What can hang from each mark:
mogig: kereb vimodi
foti: pape vimodi
vimodi: foti mogig pibisu
dapa: goval ketu mogig
kereb: ketu
pape: foti pibisu
ketu: dapa vimodi
pibisu: pape vimodi

Each row was made from one small tree. The marks that hang from a mark follow it in brackets, in alphabetical order. Every link used is in the known rows. Write each row's tree.
Known rows:
pibisu{pape vimodi{mogig}}: [ 2.29 -1.38  0.69 -6.23  2.47 -2.37  2.87 -1.17  1.08 -3.04 -2.41 -4.58
 -1.10  1.25 -1.16 -0.45 -0.43  1.93  2.44 -1.27  1.86  1.72  2.77]
kereb{ketu{vimodi}}: [ 1.09 -1.80 -0.57 -3.91  0.76 -4.17  2.19 -2.90  2.08 -0.33 -1.73 -3.28
  1.22  1.01 -0.28 -0.28  0.71  3.63 -0.89 -0.76  3.31  1.80  2.97]
kereb{ketu{dapa{goval mogig} vimodi{foti pibisu}}}: [ 2.49 -0.89  0.51 -5.54 -0.13 -6.65  3.85 -1.82  1.13 -0.60 -5.07 -5.59
  0.09  2.21  0.71  1.21  2.42  5.26 -0.76  0.09  2.52  4.77  3.54]
pibisu{pape{foti} vimodi{mogig}}: [ 2.57 -1.27  0.82 -6.25  2.71 -2.83  2.61 -1.94  1.22 -2.33 -3.15 -5.66
 -1.07  2.00 -1.77  0.45 -1.53  1.90  2.16 -0.82  2.25  1.82  3.42]
dapa{goval ketu mogig}: [ 1.64  0.82 -1.24 -3.26 -0.61 -4.77  4.13 -1.16  1.97 -0.40 -2.58 -5.11
 -1.48  3.29 -0.48  1.63  1.28  4.51  0.17  1.12  2.94  4.99  1.62]
kereb{ketu{dapa{goval mogig} vimodi{pibisu}}}: [ 2.07 -0.41  0.99 -5.44  0.31 -7.13  2.73 -0.64  0.82  0.86 -4.34 -4.29
 -0.34  2.83 -0.45  2.12  1.65  5.40 -0.94  0.94  2.59  5.76  2.44]
mogig{kereb}: [ 1.92 -1.33 -0.53 -2.74 -0.17 -4.26  1.76 -4.77  2.87 -1.51 -1.49 -4.73
  0.56  1.07  0.47 -0.94  0.73  2.80 -0.25 -1.41  2.35  0.00  2.07]
ketu{dapa{goval mogig} vimodi{foti pibisu}}: [ 3.17 -1.01  1.30 -5.67  0.60 -5.55  4.15 -1.03  1.23 -1.13 -5.01 -6.47
 -1.42  1.51  0.72  1.26  1.25  4.07 -0.03  0.33  1.28  3.70  3.31]
foti{vimodi{mogig{kereb} pibisu{pape}}}: [ 3.12 -1.17 -0.04 -7.07  1.81 -5.17  0.33 -4.71  0.50 -3.30 -2.03 -4.60
 -0.29  0.90 -0.35  0.75  0.18  2.81  2.94 -3.28  0.27  1.79  1.21]
kereb{ketu{dapa{goval mogig{vimodi{foti pibisu}}}}}: [ 3.40 -1.87 -0.74 -4.70 -0.84 -6.57  3.92 -3.34  1.63 -1.19 -5.01 -5.45
 -0.06  1.65  0.52  0.94  2.88  4.61 -0.78 -0.18  2.50  5.02  3.87]
ketu{vimodi}: [ 1.81 -1.89  0.17 -3.96  1.44 -3.25  2.60 -2.00  2.15 -0.73 -1.79 -4.14
 -0.41  0.33 -0.11 -0.41 -0.48  2.44 -0.19 -0.51  2.04  0.94  2.80]
ketu{dapa{mogig{kereb vimodi{foti{pape} pibisu}}}}: [ 3.03 -2.16  0.47 -5.34 -1.20 -5.66  2.00 -3.54  2.21 -3.33 -5.18 -6.78
 -0.07 -0.15  1.46 -1.62  2.50  2.65 -1.68 -1.89  1.27  2.64  3.69]
foti{pape vimodi{mogig pibisu}}: [ 2.07 -1.28 -0.96 -7.45  1.47 -2.56  1.45 -0.09  1.12 -2.99 -2.14 -4.07
 -0.88  2.31  0.42  0.66  2.03  2.05 -0.01 -3.60  0.78  1.51  2.00]
ketu{dapa{goval} vimodi{foti mogig{kereb} pibisu}}: [ 2.78 -1.57  1.64 -6.69  0.71 -6.59  2.76 -2.36 -0.15 -1.45 -5.69 -5.52
  0.95  2.36  1.67  1.14  1.37  3.42  0.25 -0.50  2.06  1.97  4.57]
vimodi{foti mogig{kereb{ketu{dapa}}} pibisu{pape}}: [ 1.87 -0.87  0.91 -5.90  0.06 -6.07  1.90 -4.80  0.83 -3.88 -4.22 -4.81
  2.49  1.95  0.60 -0.82  1.28  4.40  1.52 -1.69  2.97  2.81  3.70]
ketu{dapa vimodi{mogig{kereb}}}: [-0.29 -1.83  1.80 -6.25  1.71 -5.24  1.50 -2.97  0.93 -0.96 -4.12 -5.47
  0.42  1.54  0.29  0.25  0.40  1.85 -0.18  0.19  1.34  0.27  3.98]
vimodi{foti mogig pibisu}: [ 3.76 -2.18 -0.13 -5.97  1.28 -2.41  3.00 -1.32  1.60 -3.89 -3.19 -4.10
 -0.02  1.31  1.22  0.07  1.41  1.93  1.19 -2.64  1.79 -0.30  3.64]
pape{foti pibisu}: [ 3.95 -1.15  0.88 -4.19  0.94 -2.04  2.73 -3.74  2.49 -1.28 -1.52 -4.46
 -0.69  2.82 -1.25 -0.29 -0.57  2.40 -0.75 -1.33  2.94  0.95  2.77]
dapa{goval mogig{kereb{ketu} vimodi{foti{pape}}}}: [ 1.74 -1.00 -2.12 -4.41 -1.98 -6.41  3.27 -4.52  2.21 -1.98 -4.38 -5.86
  1.59  0.97  1.06 -1.50  3.96  3.29 -2.63 -1.88  3.67  3.60  3.61]
pibisu{pape vimodi{foti mogig}}: [ 2.75 -1.87  0.32 -6.21  2.17 -1.80  3.83 -2.34  1.38 -4.53 -2.91 -5.84
 -0.53  0.54 -0.23 -1.28  0.32  1.68  2.72 -2.16  1.81  0.59  3.97]
mogig{kereb vimodi}: [ 2.67 -2.91 -0.89 -3.26 -0.01 -4.95  1.49 -5.74  2.63 -1.32 -2.13 -4.49
  0.40 -0.43  0.30 -0.89  0.55  1.91 -0.45 -1.32  2.17  0.59  3.01]
pibisu{pape{foti} vimodi{mogig{kereb{ketu}}}}: [ 1.96 -1.15  0.09 -5.71  1.27 -5.63  1.17 -5.11  0.87 -1.71 -3.58 -5.21
  1.59  2.47 -1.24  0.15  0.06  3.20  1.13 -1.61  3.48  2.52  3.60]

Write each row's tree:
[ 3.70 -0.32  1.26 -5.39  0.90 -6.86  3.24 -2.58  1.22 -0.44 -4.97 -6.21
 -2.13  1.60 -2.09  1.77 -2.00  4.18  1.11  1.76  1.87  6.92  2.51] | ketu{dapa{goval mogig{vimodi{pibisu{pape{foti}}}}}}
[ 4.23 -2.33  1.49 -6.91  2.56 -1.53  2.45 -2.01  0.96 -1.65 -3.06 -4.57
 -1.32  3.46 -1.39  0.81  0.53  1.00 -0.07 -2.05  2.44  0.47  4.07] | pape{foti pibisu{vimodi{mogig}}}
[ 3.39 -1.13  0.38 -4.63 -0.33 -0.30  3.94 -2.09  2.76 -3.93 -1.89 -4.54
  0.25  1.71  0.47 -3.27  1.97  2.32 -1.76 -3.19  3.32  0.60  3.38] | vimodi{foti{pape{pibisu}}}
[ 4.96 -1.42 -0.54 -4.42 -0.96 -6.66  2.11 -5.87  1.26 -3.86 -3.81 -5.57
  0.14 -0.96  0.11 -0.39 -0.05  4.11  2.24 -1.39  2.24  5.06  2.68] | dapa{ketu mogig{kereb vimodi{foti pibisu{pape}}}}
[ 1.34 -0.38  1.32 -5.99  0.30 -6.55  0.96 -3.59  0.70 -2.35 -3.79 -3.59
  1.88  2.62 -0.40  0.12  0.48  4.62  1.32 -0.82  3.03  3.70  2.62] | vimodi{mogig{kereb{ketu{dapa}}} pibisu{pape}}
[ 2.12 -1.84 -0.13 -7.44  0.63 -3.49  2.13  0.11  0.61 -3.17 -3.98 -2.99
  2.32  1.45  1.26 -0.85  2.48  2.86 -1.25 -3.07  3.63  2.11  4.58] | kereb{ketu{vimodi{foti{pape} mogig pibisu}}}
[ 2.41 -2.36 -0.60 -4.12  0.29 -5.53  1.46 -5.39  2.73 -1.61 -2.93 -5.74
 -0.92 -0.74 -0.10 -0.41  0.98  1.24 -0.51 -1.07  0.99  1.02  2.15] | dapa{mogig{kereb vimodi}}
[ 3.99 -1.46  0.97 -5.13  0.23 -0.76  2.77 -0.57  2.00 -2.18 -1.58 -3.89
 -0.85  2.43 -0.45 -2.09  1.73  2.57 -1.72 -2.80  3.23  2.07  2.92] | foti{pape{pibisu{vimodi}}}
[ 2.54  0.15  0.70 -7.34  0.24 -2.43  4.58  0.53 -0.48 -2.38 -4.10 -3.77
  0.80  3.86  0.46 -0.46  1.93  3.16 -1.30 -1.05  4.63  4.25  4.81] | dapa{goval ketu{vimodi{foti{pape{pibisu}} mogig}}}
[ 4.63 -2.76  0.27 -4.68  0.94 -3.40  2.76 -2.26  1.68 -2.53 -2.77 -4.34
  0.21 -0.20  1.10 -0.42  0.26  3.16  0.38 -2.18  1.94  0.83  3.52] | ketu{vimodi{foti pibisu}}
[ 1.44 -1.04  1.01 -6.86  1.23 -6.37  2.55  0.23 -0.27  0.55 -4.62 -2.79
  1.00  3.85 -0.07  2.38  1.34  4.78 -0.38  0.72  3.34  4.60  3.81] | kereb{ketu{dapa{goval} vimodi{mogig pibisu}}}
[ 1.96 -0.91  0.04 -6.64 -0.63 -2.78  2.19 -3.81  1.43 -3.96 -3.11 -3.81
  2.80  2.88  1.01 -2.62  3.90  2.08 -2.26 -4.08  4.29  0.27  4.26] | vimodi{foti{pape{pibisu}} mogig{kereb{ketu}}}
[ 2.43 -1.04  0.75 -7.04  0.74  0.00  3.71 -0.77  1.61 -4.63 -2.81 -4.33
  0.17  2.44  0.54 -2.43  2.27  0.85 -1.26 -3.38  2.93 -0.10  4.18] | vimodi{foti{pape{pibisu}} mogig}
[ 1.81 -0.97  0.09 -7.64  1.07 -2.52  0.97 -3.55  0.93 -2.95 -1.88 -4.70
 -0.10  2.58 -0.11 -0.90  2.84  1.04 -1.18 -4.16  1.26  0.10  2.29] | foti{pape{pibisu} vimodi{mogig{kereb}}}
[ 4.23 -2.02  0.22 -4.72 -0.82 -7.37  3.05 -4.71  1.70 -1.56 -5.59 -6.86
 -0.66  0.74  1.11  0.63  2.18  3.51 -0.30 -0.46  1.35  3.48  3.49] | ketu{dapa{goval mogig{kereb vimodi{foti pibisu}}}}
[ 2.67 -0.92  1.10 -7.29  2.48 -5.47  1.22 -1.79 -0.01 -1.35 -3.51 -2.99
  1.22  1.83 -1.46  1.30 -1.85  3.54  1.37 -0.84  3.51  4.08  3.27] | kereb{ketu{vimodi{mogig pibisu{pape{foti}}}}}
[ 1.43 -1.23  1.61 -5.40 -1.14 -4.44  2.34 -4.71  1.52 -2.14 -3.71 -5.17
  2.84  2.07  0.87 -3.09  2.94  3.91 -3.18 -2.18  4.05  2.36  4.82] | mogig{kereb{ketu{dapa vimodi{foti{pape{pibisu}}}}}}
[ 0.46  0.34  0.42 -3.81  0.21 -4.65  4.32 -1.14  2.51 -0.20 -3.51 -6.46
 -2.14  2.91 -0.60  1.06  1.22  3.63 -0.44  1.62  1.41  3.34  1.98] | ketu{dapa{goval mogig}}
[ 1.65 -0.98  0.04 -7.94  1.84 -0.93  2.18 -1.35  1.10 -3.14 -1.52 -4.20
 -1.07  2.79 -0.55 -0.56  2.40  0.93 -0.87 -3.70  1.23  0.55  2.36] | foti{pape{pibisu} vimodi{mogig}}
[ 3.13 -1.03 -0.07 -5.89  0.24 -5.41  1.59 -4.80  1.00 -4.36 -3.26 -3.70
  2.60  1.22  0.70 -1.04  1.16  3.78  1.92 -3.11  3.37  1.95  3.06] | vimodi{foti mogig{kereb{ketu}} pibisu{pape}}
[ 1.06 -2.30  0.83 -4.06  0.94 -3.39  4.04 -3.20  2.18 -1.90 -3.36 -6.60
  0.02  0.41  0.77 -1.11  0.52  2.94 -0.22  0.04  1.56  0.53  4.58] | ketu{dapa vimodi{foti}}
[ 1.79 -1.37  1.72 -7.24  1.61 -4.92  2.77 -2.30  0.21 -3.17 -4.50 -4.24
  1.70  1.17 -0.10 -0.25  0.14  4.16  1.65 -0.71  2.68  3.63  4.43] | kereb{ketu{dapa vimodi{foti mogig pibisu{pape}}}}
[ 0.62 -2.24 -1.11 -3.50 -1.94 -5.47  2.51 -5.88  2.53 -2.42 -4.12 -5.96
  2.88  0.76  1.37 -2.95  3.27  3.66 -2.84 -1.58  3.56  2.35  5.15] | mogig{kereb{ketu{dapa}} vimodi{foti{pape}}}
[ 0.21 -2.20  1.36 -6.48  2.16 -3.00  3.76 -1.88  1.23 -2.61 -4.43 -6.29
  0.02  0.99  0.71 -0.35  0.85  1.52  0.40 -0.19  1.14 -0.31  5.22] | ketu{dapa vimodi{foti mogig}}
[ 2.42 -1.08  1.05 -7.27  2.17 -4.74  1.27 -1.08  0.04 -1.91 -2.94 -2.02
  1.23  1.05 -1.03  0.60 -0.70  3.61  1.65 -1.34  3.22  3.87  2.62] | kereb{ketu{vimodi{mogig pibisu{pape}}}}
[ 0.90 -2.59 -1.00 -4.15 -0.23 -4.90  3.72 -5.07  2.76 -2.30 -4.12 -6.59
  0.06  0.25  0.15 -0.78  2.73  2.72 -0.90 -0.31  1.76  2.28  4.39] | kereb{ketu{dapa{mogig{vimodi{foti}}}}}
[ 3.30 -1.53  1.58 -7.24  0.71 -2.14  1.44 -1.51  0.68 -2.75 -2.97 -4.03
  0.11  2.82  0.07 -1.54  2.60  1.22 -1.54 -3.52  2.84  0.80  3.49] | foti{pape{pibisu{vimodi{mogig{kereb}}}}}
